Each row was made from one small tree. The marks that hang from a mark follow it in brackets, in the order of their numbers. Every link used is in the known rows. Write each row's tree.
Known rows
K7[K289]: [-0.28, -1.85, +0.31, -0.02, +1.69, -4.24, +1.86, -0.84, -0.85, +1.56, -0.83, +0.72, -0.40, +1.05, -1.74, -0.05, +0.85]
K289[K7 K111 K495[K742 K761]]: [+1.56, +1.19, -0.31, +0.81, -1.12, -0.33, -1.03, +0.40, -0.14, -5.32, -0.24, -2.13, +1.31, +0.89, +0.64, -0.54, +0.03]
K787[K520 K742[K495[K289]]]: [-1.12, +1.83, +0.49, +0.44, +0.32, +3.86, -0.56, +0.48, +0.78, +7.72, +2.14, -0.30, -0.71, -1.12, +0.78, +0.66, +0.31]
K289[K7 K495]: [+0.76, +0.34, -1.93, +0.10, +1.34, -2.32, +2.29, +0.09, +0.17, +0.89, +1.11, +3.39, +1.15, +0.50, -1.38, -0.09, +1.48]
K648[K7[K289[K111]]]: [+1.08, -3.33, +1.86, +0.35, +3.30, +1.24, +1.06, -2.26, -1.48, +1.84, -2.69, -1.32, -0.38, +0.30, -2.95, +0.26, -0.11]
K7[K289[K495[K742 K761]]]: [+0.29, +0.27, -2.62, +0.28, -2.22, -3.90, +0.15, +0.00, -0.90, -6.18, -1.07, -1.03, +0.43, +1.00, +0.72, -0.85, -0.54]
K648[K7[K289[K495[K742[K787]]]]]: [+0.69, -2.74, -2.60, -1.06, -0.52, +4.28, +2.53, -1.94, -1.32, -3.98, -4.24, +1.98, -0.26, -0.59, -0.42, +0.08, -2.80]
K7[K289[K111 K495[K742 K761]]]: [+1.54, -0.42, -1.20, +0.97, -1.57, -2.66, -0.95, -0.66, -1.18, -6.00, -1.80, -4.01, +0.54, +1.43, +0.75, -0.74, -0.84]
K289[K7 K111 K495[K742]]: [+1.96, +0.27, -0.51, +1.22, +0.36, +0.39, +0.68, -0.56, -0.28, -2.23, -1.11, -1.46, +1.15, +0.83, -0.25, -0.11, -0.28]
K742[K495[K289 K761] K787[K520]]: [-1.86, +0.47, +0.23, -2.09, -2.04, +2.28, -1.78, +1.23, +0.96, +1.89, +1.81, +2.91, -0.72, -1.07, +1.60, +0.36, -0.11]
K787[K520 K742]: [+0.18, +0.45, +0.62, -0.70, +1.54, +2.02, +1.65, -0.01, +0.09, +5.08, +1.22, +2.62, -1.15, -0.21, +1.70, +0.41, -0.16]
K648[K7[K289]]: [-0.14, -2.61, +0.47, -0.35, +2.59, -0.14, +2.14, -1.66, -1.19, +1.64, -1.84, +1.75, -0.45, -0.15, -2.87, +0.17, +0.19]
K289[K111 K495[K742]]: [+2.12, +0.72, -1.65, +1.47, -0.28, -3.60, +0.42, -0.40, -0.16, -3.21, -0.65, -2.50, +0.19, +0.81, +1.62, -0.50, -0.99]
K787[K742]: [+0.03, +1.05, +0.52, +0.77, +1.76, -1.78, +1.20, +0.30, +0.28, +3.19, +1.03, -0.93, -0.73, +0.00, +0.86, +0.05, +0.44]
K289[K495[K742[K787]]]: [+0.76, +0.04, -3.00, -0.62, -1.58, -1.61, +1.79, +0.00, +0.16, -4.28, -1.15, +1.73, -0.29, -0.04, +2.51, -0.28, -1.97]
K742[K495 K787]: [-1.02, +0.20, -0.93, -0.98, -0.72, -0.99, +0.30, -0.05, +0.53, -0.35, -1.38, -0.30, -0.76, -1.31, +1.29, +0.38, -0.72]
K289[K7 K111 K495]: [+2.01, -0.47, -0.57, +0.73, +2.08, -1.03, +1.18, -0.55, -0.11, +1.02, +0.35, +0.42, +1.17, +0.94, -1.42, +0.01, +1.18]
K742[K495[K289] K787[K520]]: [-1.44, -0.42, +0.06, -1.69, -0.58, +2.96, -0.03, +0.24, +0.83, +4.95, +0.98, +3.53, -0.94, -1.08, +0.74, +0.74, -0.43]
K648[K7]: [+0.07, -0.53, +0.21, -0.24, +2.40, -1.65, +1.73, -0.51, -0.02, +1.37, +0.06, +2.65, -0.56, -0.65, -1.13, +0.00, +0.33]
K787[K520]: [+0.06, -0.44, +0.15, -1.39, +1.29, -2.12, +1.87, -0.03, +0.13, +3.20, +1.36, +5.12, -0.82, +0.24, +0.84, +0.18, +0.35]
K648[K7[K289[K495[K742]]]]: [+0.87, -1.40, -2.61, +0.35, +0.15, +1.04, +2.24, -1.71, -1.37, -3.11, -2.96, +0.67, +0.20, -0.14, -1.22, -0.19, -1.54]

Write each row's tree
[-0.62, +1.84, -0.38, -0.49, -0.14, +3.72, +0.19, -0.16, +0.29, +4.38, -0.02, -0.64, -0.93, -1.60, +2.17, +0.63, -0.67]
K787[K520 K742[K495]]
[-0.70, +0.48, +0.28, -1.17, -2.32, -1.93, -0.48, +1.06, +0.31, -5.93, -0.72, +0.35, -0.81, -0.02, +2.88, -0.41, -1.40]
K495[K742[K787] K761]
[-2.17, +0.57, +1.28, -0.79, -1.20, +2.51, -1.93, +1.41, +1.02, +0.91, +1.19, +0.35, +0.61, -0.79, -1.05, +0.37, +1.30]
K742[K495[K289[K7] K761] K787]
[-0.16, -1.14, +1.43, -0.99, +0.10, +4.18, -1.12, -0.30, +0.56, +5.15, +0.25, +0.59, -0.87, -0.71, +0.71, +0.85, -0.76]
K742[K495[K289[K111]] K787[K520]]
[-1.51, +1.11, -0.81, -1.44, -2.21, -1.65, -1.47, +0.90, +0.68, -3.35, -0.59, -1.04, -0.57, -1.26, +2.11, -0.05, -0.40]
K742[K495[K761] K787]
[-0.55, -0.19, +0.40, -2.70, -2.53, +1.88, -0.05, +0.64, +0.14, -4.04, -0.61, +3.81, -1.17, -0.24, +3.73, -0.03, -2.04]
K495[K742[K787[K520]] K761]
[-1.04, +1.84, +1.15, +0.98, -1.24, -5.05, -1.61, +1.85, +0.77, -1.63, +2.80, -0.62, -0.12, +0.79, +0.64, -0.68, +0.92]
K495[K289 K742 K761]
[-0.51, +2.67, +2.00, +2.17, -0.21, +0.53, -3.84, +1.12, +0.81, +2.96, +2.06, -7.43, -0.12, -0.45, +0.71, +0.01, +0.97]
K787[K742[K495[K289[K111] K761]]]
[+2.10, -2.15, -1.21, +0.97, +0.82, +2.20, +1.13, -2.33, -1.63, -2.90, -3.63, -2.27, +0.24, +0.23, -1.33, -0.14, -1.85]
K648[K7[K289[K111 K495[K742]]]]
[+0.00, +0.61, +3.70, +1.47, +0.07, +0.17, -2.38, +1.03, +0.37, -0.60, +1.56, -2.56, +0.89, +1.28, -1.17, -0.21, +1.34]
K495[K289[K7 K111] K742 K761]
[+0.47, +0.37, -2.76, -2.49, -3.26, +1.48, +0.45, +0.56, +0.12, -5.40, -0.18, +4.57, -0.51, -0.22, +4.22, -0.33, -2.34]
K289[K495[K742[K787[K520]] K761]]
[+1.98, -2.02, -1.43, +0.90, +1.61, -3.52, +1.32, -1.55, -1.16, +0.37, -1.24, -1.45, +0.35, +1.48, -1.31, -0.22, +0.25]
K7[K289[K111 K495]]
[-0.35, +0.33, +2.45, +1.68, +1.64, +1.10, -1.57, +0.02, +0.59, +5.08, +0.97, -3.23, +0.90, +0.04, -2.83, +0.51, +1.98]
K742[K495[K289[K7 K111]]]
[-1.51, +1.01, +1.10, +0.92, +0.91, -0.18, -0.45, +0.68, +0.87, +4.84, +1.70, -0.24, +0.87, -0.47, -2.73, +0.44, +2.27]
K742[K495[K289[K7]]]
[+2.05, -2.77, -1.27, +0.53, +2.58, +0.80, +1.67, -2.36, -1.47, +0.46, -2.23, -0.41, +0.25, +0.33, -2.48, -0.01, -0.40]
K648[K7[K289[K111 K495]]]
[-1.25, +3.38, -0.34, +0.61, -1.32, -0.73, -2.01, +1.13, +0.63, -0.56, +0.69, -4.83, -0.38, -1.29, +2.16, -0.13, +0.34]
K787[K742[K495[K761]]]
[-1.98, +1.95, +1.26, +0.51, -0.57, -0.78, -2.19, +1.67, +1.00, +1.88, +2.53, -1.00, +1.05, -0.42, -1.90, +0.03, +2.57]
K742[K495[K289[K7] K761]]
[-0.10, -1.05, +0.19, -2.27, -1.07, +2.55, +1.67, -0.30, +0.00, -1.00, -1.40, +4.53, -1.37, -0.29, +2.90, +0.35, -2.38]
K495[K742[K787[K520]]]
[-1.04, -0.10, +1.24, -1.84, -2.17, +1.93, -0.82, +1.32, +0.62, -0.69, +1.61, +4.20, -0.96, +0.18, +2.41, +0.00, -1.03]
K495[K289 K742[K787[K520]] K761]
[-0.75, -0.50, +0.99, +0.06, -0.40, -1.30, +0.48, +0.69, +0.67, +0.52, +0.56, +1.37, -0.77, +0.37, +0.68, +0.01, -0.75]
K495[K289 K742[K787]]
[-0.75, +0.36, +2.15, +1.17, +0.84, -0.37, +0.46, +0.79, +0.52, +2.26, +1.47, +1.04, +0.65, +0.78, -2.02, +0.07, +1.30]
K495[K289[K7] K742]
[+0.85, -2.01, -2.71, -0.14, +1.83, -0.41, +2.69, -1.73, -1.20, +0.27, -1.49, +2.58, +0.24, -0.10, -2.43, -0.10, -0.12]
K648[K7[K289[K495]]]
[+0.41, -0.49, -2.42, -0.09, -1.36, +0.43, +0.47, -0.74, -1.23, -6.05, -2.09, +0.02, +0.41, -0.19, -0.36, -0.60, -1.23]
K648[K7[K289[K495[K742 K761]]]]
[+0.00, -0.07, +3.70, +0.99, +1.76, -1.27, -1.89, +1.08, +0.53, +2.74, +3.01, -0.74, +0.94, +1.41, -2.36, -0.10, +2.78]
K495[K289[K7 K111] K761]
[-0.21, +1.21, +2.94, +2.31, +1.87, +5.25, -1.82, +0.08, +0.54, +6.93, +0.86, -5.74, +0.67, -0.47, -1.93, +0.78, +1.42]
K787[K742[K495[K289[K7 K111]]]]
[+0.32, +1.87, -1.72, +0.11, -1.82, -1.53, +0.04, +1.06, +0.13, -5.55, +0.54, +0.77, +1.30, +0.43, +0.70, -0.63, +0.35]
K289[K7 K495[K742 K761]]
[+1.63, -1.86, -1.13, +0.12, +1.00, +0.11, -0.11, -1.41, -1.34, -2.62, -1.43, -1.01, +0.48, +0.39, -1.60, -0.41, -0.14]
K648[K7[K289[K111 K495[K761]]]]
[-2.00, +1.07, +0.12, -0.61, -1.79, -1.55, -2.22, +1.54, +1.13, +0.02, +1.64, -0.64, -0.35, -0.81, +0.77, +0.01, +0.56]
K742[K495[K289 K761] K787]
[-0.71, +1.24, +2.63, +1.24, +0.10, +0.37, -3.30, +1.08, +0.72, +2.07, +1.70, -3.89, +1.14, -0.01, -1.97, +0.15, +2.30]
K742[K495[K289[K7 K111] K761]]
